Each row was made from one path, in order. Every step used is in the known rows, and no mark comes twice. Write each row's path.
Known rows
vevi, beda: [  7.9  -8.7 -13.0   3.1 -22.3  -9.1  20.1  -5.2 -21.9   6.4  -5.3  -3.6
  -8.1   4.7   6.5 -20.4   3.5 -11.7  -1.2   2.0  -2.3  -4.7  -4.3  12.2
  -3.6  -3.0]
zupun, vutatub, biriz, dagub, beda, vevi, firop: [ -7.7 -37.0  11.0  -1.0 -10.6   2.5  11.8   7.4 -55.6  20.4 -16.2   7.5
 -26.8 -18.3  17.1 -46.3   7.3 -21.6   0.3   8.0 -14.6  -8.9  -5.5  15.1
 -12.4  -1.8]
vutatub, biriz, dagub, beda, vevi: [  4.2 -31.9   2.3   0.1 -10.8 -10.0  -6.0  14.8 -39.5  35.7 -20.3   4.9
  -2.0 -19.9  16.1 -31.9  -8.8  -5.7  -5.5  19.1 -16.2  -8.3  -5.8   5.7
 -15.8   2.5]
sofar, zupun, vutatub, biriz, dagub, beda: [  5.5 -40.3  13.6   4.5  -8.3 -50.4  19.4  -6.3 -28.9  32.2  -4.2  -1.9
 -22.5   9.3  20.4 -40.9  15.3  -8.4  -7.0  22.2 -12.8 -18.6   0.2  13.8
  -6.9  -7.3]
firop, vutatub, zupun: [ 10.3  -5.9   4.1 -17.9 -16.0 -10.3   3.7 -24.0  -6.9  -5.6  -2.5   8.8
  -7.4  14.7   6.6 -19.9   1.6 -25.5  -0.5  13.0   1.8 -10.3 -14.5   8.0
  21.6  -0.9]
biriz, dagub: [ -4.0 -14.9  -8.7   7.2  -6.2 -15.0   0.5  -3.0 -27.8  11.4  -3.6  -8.4
 -13.8  -9.2  10.9 -19.1  -6.9  -3.9  -1.4   3.9  -9.4 -17.5  -3.4   3.7
   3.4  -6.4]
firop, vevi: [  0.9 -17.2 -14.6  -3.9  -4.5  -3.0  -8.9 -13.5  -2.3   6.0   4.2  -3.2
   1.9  -3.2  -0.7  -5.5  -2.1   8.1   0.3  21.0  10.6   0.1  -7.6   7.9
  11.9   2.3]
zupun, vutatub, biriz, dagub: [ -8.0 -17.3   8.4   6.1  -0.9 -25.3   2.3  -6.6 -47.2  24.5  -2.8   1.7
 -23.3 -18.4  17.9 -33.5   3.4  -2.0   4.8  11.3  -0.9 -18.0  -4.8   6.0
  -5.1  -9.9]
sofar, zupun, vutatub, biriz, dagub, beda, vevi: [  5.9 -44.9   5.5  -0.6  -3.6 -37.6  -7.4  -0.3 -25.7  33.4 -16.9   0.4
 -10.7  -1.4  17.9 -41.7  12.9 -12.2  -9.7  32.7 -19.3  -7.2  -0.8  10.2
   3.7  -2.1]
sofar, zupun, vutatub, biriz, dagub, beda, vevi, firop: [  5.5 -50.5   8.7  -1.3  -6.3 -15.1   9.4  -4.1 -32.5  26.7 -21.5   7.0
 -27.9   4.9  15.5 -49.0  17.5 -28.5  -7.4  21.7 -21.9 -11.5  -2.8  18.9
   3.1   1.9]
vutatub, biriz, dagub, firop, vevi: [  1.5 -41.6  12.0  -3.2  -4.8   0.1  -3.7   0.3 -29.3  22.8  -2.6 -17.7
 -16.3 -18.3  15.1 -12.6  -6.7   8.1  -0.1  17.5  -0.1 -16.5  -5.5   1.2
   2.9   7.4]
zupun, vutatub: [ -7.5  -8.6   1.1  -0.1  -4.6 -20.0   3.6 -14.7 -21.0  -3.0   5.9  -0.7
 -19.9  -4.5  10.7 -20.6  10.0  -9.1   4.5   7.8   4.7  -1.1  -6.2   6.9
   8.3  -8.7]
biriz, dagub, beda, vevi, firop, vutatub: [ -7.1 -29.2  -3.3  -8.2 -28.2   9.0  -3.6   4.0 -37.7  -5.0 -10.8  -3.6
 -15.0   0.2  19.3 -40.5   2.0 -25.3  -5.9   3.7 -10.4  -3.0  -9.8   8.7
   6.0  -7.5]
zupun, vutatub, biriz, dagub, beda, vevi: [ -6.6 -32.3   9.1   0.8  -7.9 -18.8  -7.8  10.4 -51.0  28.8 -13.4   0.3
 -10.4 -25.7  20.6 -39.2   3.0  -4.9  -2.5  19.0 -12.3  -5.8  -3.7   5.3
 -14.5  -5.4]
beda, dagub, firop: [ -1.9 -36.4  11.9   3.9 -10.8   4.6  -4.3   0.6  -2.1   6.5  -2.8 -36.4
 -32.9  -0.5  20.8 -13.9 -13.2 -12.0  -5.8  -4.1 -10.5  -6.0  -6.2   1.5
   3.6  -0.4]
sofar, zupun, vutatub, biriz, dagub, firop, vevi, beda: [  9.2 -59.1   7.6   0.7 -12.3 -29.7  10.1 -10.6 -27.8  22.0  -1.9 -31.6
 -21.9   7.4  16.5 -30.4  20.0  -1.7  -5.6  26.0  -5.6 -16.6   2.0   9.4
  13.7   1.2]
dize, beda: [  5.4 -10.5   6.3  -7.5 -27.8  -4.9  13.8   0.9  -6.7   7.7  -8.2 -12.3
  -5.1   5.8  16.3 -16.9  -2.1  -9.9  -3.7  13.5   6.0  -4.8  -8.7  18.4
   2.9  -1.5]
vevi, beda, dagub, biriz: [  4.3 -32.8  -2.0  18.3 -11.3   2.0  19.3   5.4 -19.9  25.1  -8.4 -18.5
 -19.3   7.9  11.8 -26.6 -18.4 -17.1  -6.2  -5.9 -13.9   0.7  -4.4  12.5
 -11.7  -9.6]
firop, dagub, biriz: [  2.9 -38.8   2.2   1.2   1.3 -11.4  16.9  -5.5 -17.1   4.2  -6.4   6.5
  -6.4   9.9   4.8 -29.1 -13.7 -19.9  -2.4   5.9  -9.1  -6.7  -7.2  13.1
 -16.1   3.5]
dize, beda, vevi, firop, dagub: [  3.6 -47.4 -10.1 -14.9 -24.5  22.8   1.2  -1.2 -11.5  -6.9 -26.9  -6.2
  -2.2   9.0   8.3 -43.4  -7.0 -33.9  -5.3  12.4  -3.2  -6.6  -8.8  25.1
  -2.4  11.5]
dize, beda, dagub, biriz, vutatub: [ -5.1 -18.3  24.2   6.9 -26.3  14.7  10.6  14.4 -18.1  34.2  -7.5 -39.8
 -29.0  -1.8  22.1 -27.3 -24.0 -11.3  -6.0   2.7 -12.9   2.5 -13.5  14.0
  -9.5 -15.8]
firop, vevi, beda, dagub, biriz, vutatub, zupun: [ 10.3 -32.4   1.2   4.7 -12.8  14.1  13.9  -2.2 -24.0  34.2  -8.1 -29.4
 -16.4   1.7  -2.9 -22.4 -21.1  -8.1  -6.8  11.7 -22.7  -5.0 -10.3   7.1
  -2.6  -6.3]

Write each row's path
[ -8.3 -31.1  29.0  -0.3  -5.6 -17.4   8.1  -0.3 -49.0  15.2  -1.4 -15.7
 -37.2 -18.3  26.2 -27.4   5.2  -8.5   2.7   3.5  -7.4 -17.9  -4.4   1.4
  -1.6  -2.4] => zupun, vutatub, biriz, dagub, firop
[ -3.9 -46.8   9.9   1.6 -16.8 -12.1  10.1   0.9 -53.3  16.0   1.1 -30.3
 -21.0 -16.7  17.9 -28.5  10.4   5.6   0.3  13.0   0.7 -14.6  -0.6   4.6
  -1.3  -1.9] => zupun, vutatub, biriz, dagub, firop, vevi, beda
[ -3.7   2.6  19.8   4.6  -7.9   7.0  15.6  -1.0 -28.5  21.6   2.0  -2.0
 -27.3  -6.9   8.6 -15.6  -7.2 -13.3   4.6   0.0 -14.2   5.4 -14.2   5.4
  -4.1  -7.3] => dagub, biriz, vutatub
[ -2.3 -25.0  15.4  -4.3 -30.8  -2.3  26.3  -1.7 -48.8  11.1  -4.2   9.8
 -27.1   5.8  23.7 -44.5   3.9 -20.9   0.8  -0.5   1.6 -18.6 -12.2  17.4
 -15.5  -9.4] => vevi, firop, vutatub, biriz, dagub, beda
[ -0.8 -31.1  22.7  -5.6 -20.5   5.5 -13.4  -5.5 -11.4  12.2   2.1 -25.8
 -31.3   2.8  32.4 -28.6  -9.9 -17.4  -1.2   2.5   7.6  -4.6 -14.9   1.2
   2.1  -5.8] => beda, dagub, firop, vutatub, biriz
[ -2.4 -35.2  -5.3   0.3 -15.6   8.1   8.4  10.4 -38.2   7.6 -18.4   0.7
 -16.8  -8.3  10.9 -32.3  -3.1 -21.5  -7.0   1.9 -24.6  -7.5  -4.5  12.8
  -2.6   1.8] => biriz, dagub, beda, vevi, firop
[ -1.5  -8.3  13.2  -1.4  -2.4 -17.5   6.7 -13.0 -28.5  17.5   0.1  12.5
 -20.5 -10.4  13.6 -26.9   8.1  -9.3   7.5  13.4   8.5  -5.4  -9.3  10.5
  -4.3  -3.1] => zupun, vutatub, biriz
[ -1.1 -53.7  10.3  -5.6 -27.7   9.6 -11.0   6.7   8.0   7.7  -3.1 -58.7
 -15.2  -1.1  22.7 -10.8 -16.2   3.9 -11.7  15.8   6.3  -2.0  -7.3  10.7
   9.9   0.9] => dize, beda, dagub, firop, vevi
[  5.0 -20.5  -0.2  -0.6  -0.2 -33.8   2.1 -25.1   4.3   2.8   2.7  -2.2
 -20.1  18.9   9.9 -23.2  19.2 -15.5  -2.8  19.8  -3.6  -2.3  -3.7  12.7
  24.2  -4.8] => sofar, zupun, vutatub
[ -5.0 -13.8   6.2  -2.3 -19.0   9.0   9.8 -13.4 -42.2  10.8  -4.7  10.8
 -28.1   3.2  18.5 -40.8   1.3 -22.3   7.1   0.6   6.0 -20.4 -13.4  12.9
   3.5  -8.4] => vevi, firop, vutatub, biriz, dagub
[  0.0 -40.7  20.6  -2.7 -31.2   6.0   4.3  11.0   1.9   8.3  -7.9 -53.5
 -28.0   3.6  29.4 -18.0 -14.9 -13.4 -10.4   2.3  -3.6  -6.4  -7.8  12.2
   2.1  -2.2] => dize, beda, dagub, firop
[  8.5 -31.7  18.1 -10.7  -5.3  18.3  39.6 -15.4 -34.4   5.3 -14.9  11.9
 -34.8  15.4  -5.6 -39.3 -11.8 -45.0   1.6  -4.0 -28.9 -19.3 -14.7  19.0
 -12.1   7.5] => vevi, firop, dagub, biriz, vutatub, zupun
[ 11.3 -25.2   6.7 -25.1 -25.7  17.4  10.4  -9.7 -15.0  -9.9 -16.2  16.6
  -9.7  14.5   6.7 -32.0   5.4 -44.7  -6.2  11.1 -11.9  -1.9 -15.4  16.3
  15.7   6.7] => dagub, beda, vevi, firop, vutatub, zupun
[  9.9  -2.4  25.8  -5.9  -4.1   4.8  26.5  -6.9 -25.5  23.3  -7.1   7.0
 -26.1  -1.2  -0.5 -13.5  -9.6 -24.6   0.9   6.2 -26.6  -5.7 -14.8   8.7
   2.3  -0.4] => dagub, biriz, vutatub, zupun
[  3.2 -34.9   5.3  -1.0 -13.9  13.3  10.1  11.3 -45.4  28.1 -25.0  12.4
 -18.3 -12.8  12.8 -39.7  -3.4 -23.5  -3.5   7.5 -18.9 -11.5  -7.0  14.3
 -14.5   6.9] => vutatub, biriz, dagub, beda, vevi, firop
[ -3.4 -38.2  14.6 -10.5 -23.2  37.6  12.4   8.7 -32.3   8.5 -24.3  -9.9
 -19.0   1.8  10.2 -47.2 -12.3 -37.6  -2.7   8.7 -17.9   2.3 -15.0  22.5
 -11.4   4.3] => dize, beda, vevi, firop, dagub, biriz, vutatub
[  4.3 -21.0  -1.7  -5.6 -15.2  -2.8  -5.1   9.3 -12.4   8.6 -13.1   2.7
   3.1  -8.2  10.3 -18.2  -1.1 -12.9  -6.9  15.7 -11.4   8.4  -7.4   7.8
  -3.7   4.5] => dagub, beda, vevi
[  5.6 -35.1   2.3 -16.8 -24.1   8.2   7.9  -2.8 -33.7  -3.2 -19.0   4.4
 -12.7   4.7  10.8 -37.2  -0.1 -38.3  -8.9   8.7 -21.6 -14.6 -10.6  12.2
  13.6   0.7] => biriz, dagub, beda, vevi, firop, vutatub, zupun
[ 11.3 -21.5   8.0 -30.5 -33.9  29.8   3.6 -12.4  -5.6  -9.7 -24.6  -0.1
  -6.7  14.9  11.8 -33.1   0.7 -45.8  -6.0  17.5  -1.3  -4.0 -17.2  23.3
  29.6   6.0] => dize, beda, vevi, firop, vutatub, zupun
[ -3.8 -27.5  -5.0  14.4 -16.8  15.1   2.0   4.1 -28.0  32.0   2.0 -35.7
 -17.7  -5.9   5.8 -23.2 -18.7   3.2  -3.3   6.3  -9.9   7.3  -9.5   4.4
  -8.8 -13.2] => firop, vevi, beda, dagub, biriz, vutatub
[ -4.0 -47.2   0.8   1.9  -7.0  11.4 -19.7  -3.6   5.1   6.3   4.1 -43.2
 -19.0  -4.8  13.4  -6.8 -15.4   5.9  -6.5   9.8  -0.8  -1.4  -6.3   0.6
  10.9   2.2] => beda, dagub, firop, vevi
[ -9.0 -24.8  14.7  -6.5 -22.5  -9.9  -5.0  -3.2 -27.0 -10.7   5.1 -27.6
 -25.3  -0.7  27.7 -20.1   0.0 -12.2  -2.6  -3.2  -2.1 -11.8  -8.6  -1.8
  16.2  -8.7] => biriz, dagub, firop, vutatub
[ -1.7 -15.0   5.6  17.4 -19.9  10.0  16.1   7.9 -34.6  31.9  -2.9 -29.4
 -31.6  -1.3  12.6 -30.7 -18.4 -12.6  -2.7  -8.2 -20.5   3.1  -9.7   5.2
 -16.8 -15.0] => vevi, beda, dagub, biriz, vutatub
[ -1.3 -33.5   6.3   0.1 -37.8   1.2  -2.2  -2.1 -15.7  -6.4   2.4 -45.8
 -25.5  14.8  28.4 -29.9  -3.7 -18.2  -6.5  -9.1   1.7  -0.8  -8.2   2.3
   6.6 -11.2] => vevi, beda, dagub, firop, vutatub
[  2.4 -14.8   2.2   6.1  -3.8 -14.5   4.8  -2.6 -36.5  32.0 -10.1   5.5
 -14.7 -13.0  12.7 -25.8  -9.2  -4.2   2.5  10.1  -5.3 -21.1  -5.9   5.3
  -7.9  -2.9] => vutatub, biriz, dagub
[  3.7 -26.2   0.1  -7.3 -17.8  16.8  11.1   4.6 -17.7   1.8 -16.1  11.8
 -14.6  -0.3   6.9 -25.9   3.4 -28.6  -4.1   6.0 -14.2   6.0  -9.1  17.1
  -2.6   7.6] => dagub, beda, vevi, firop
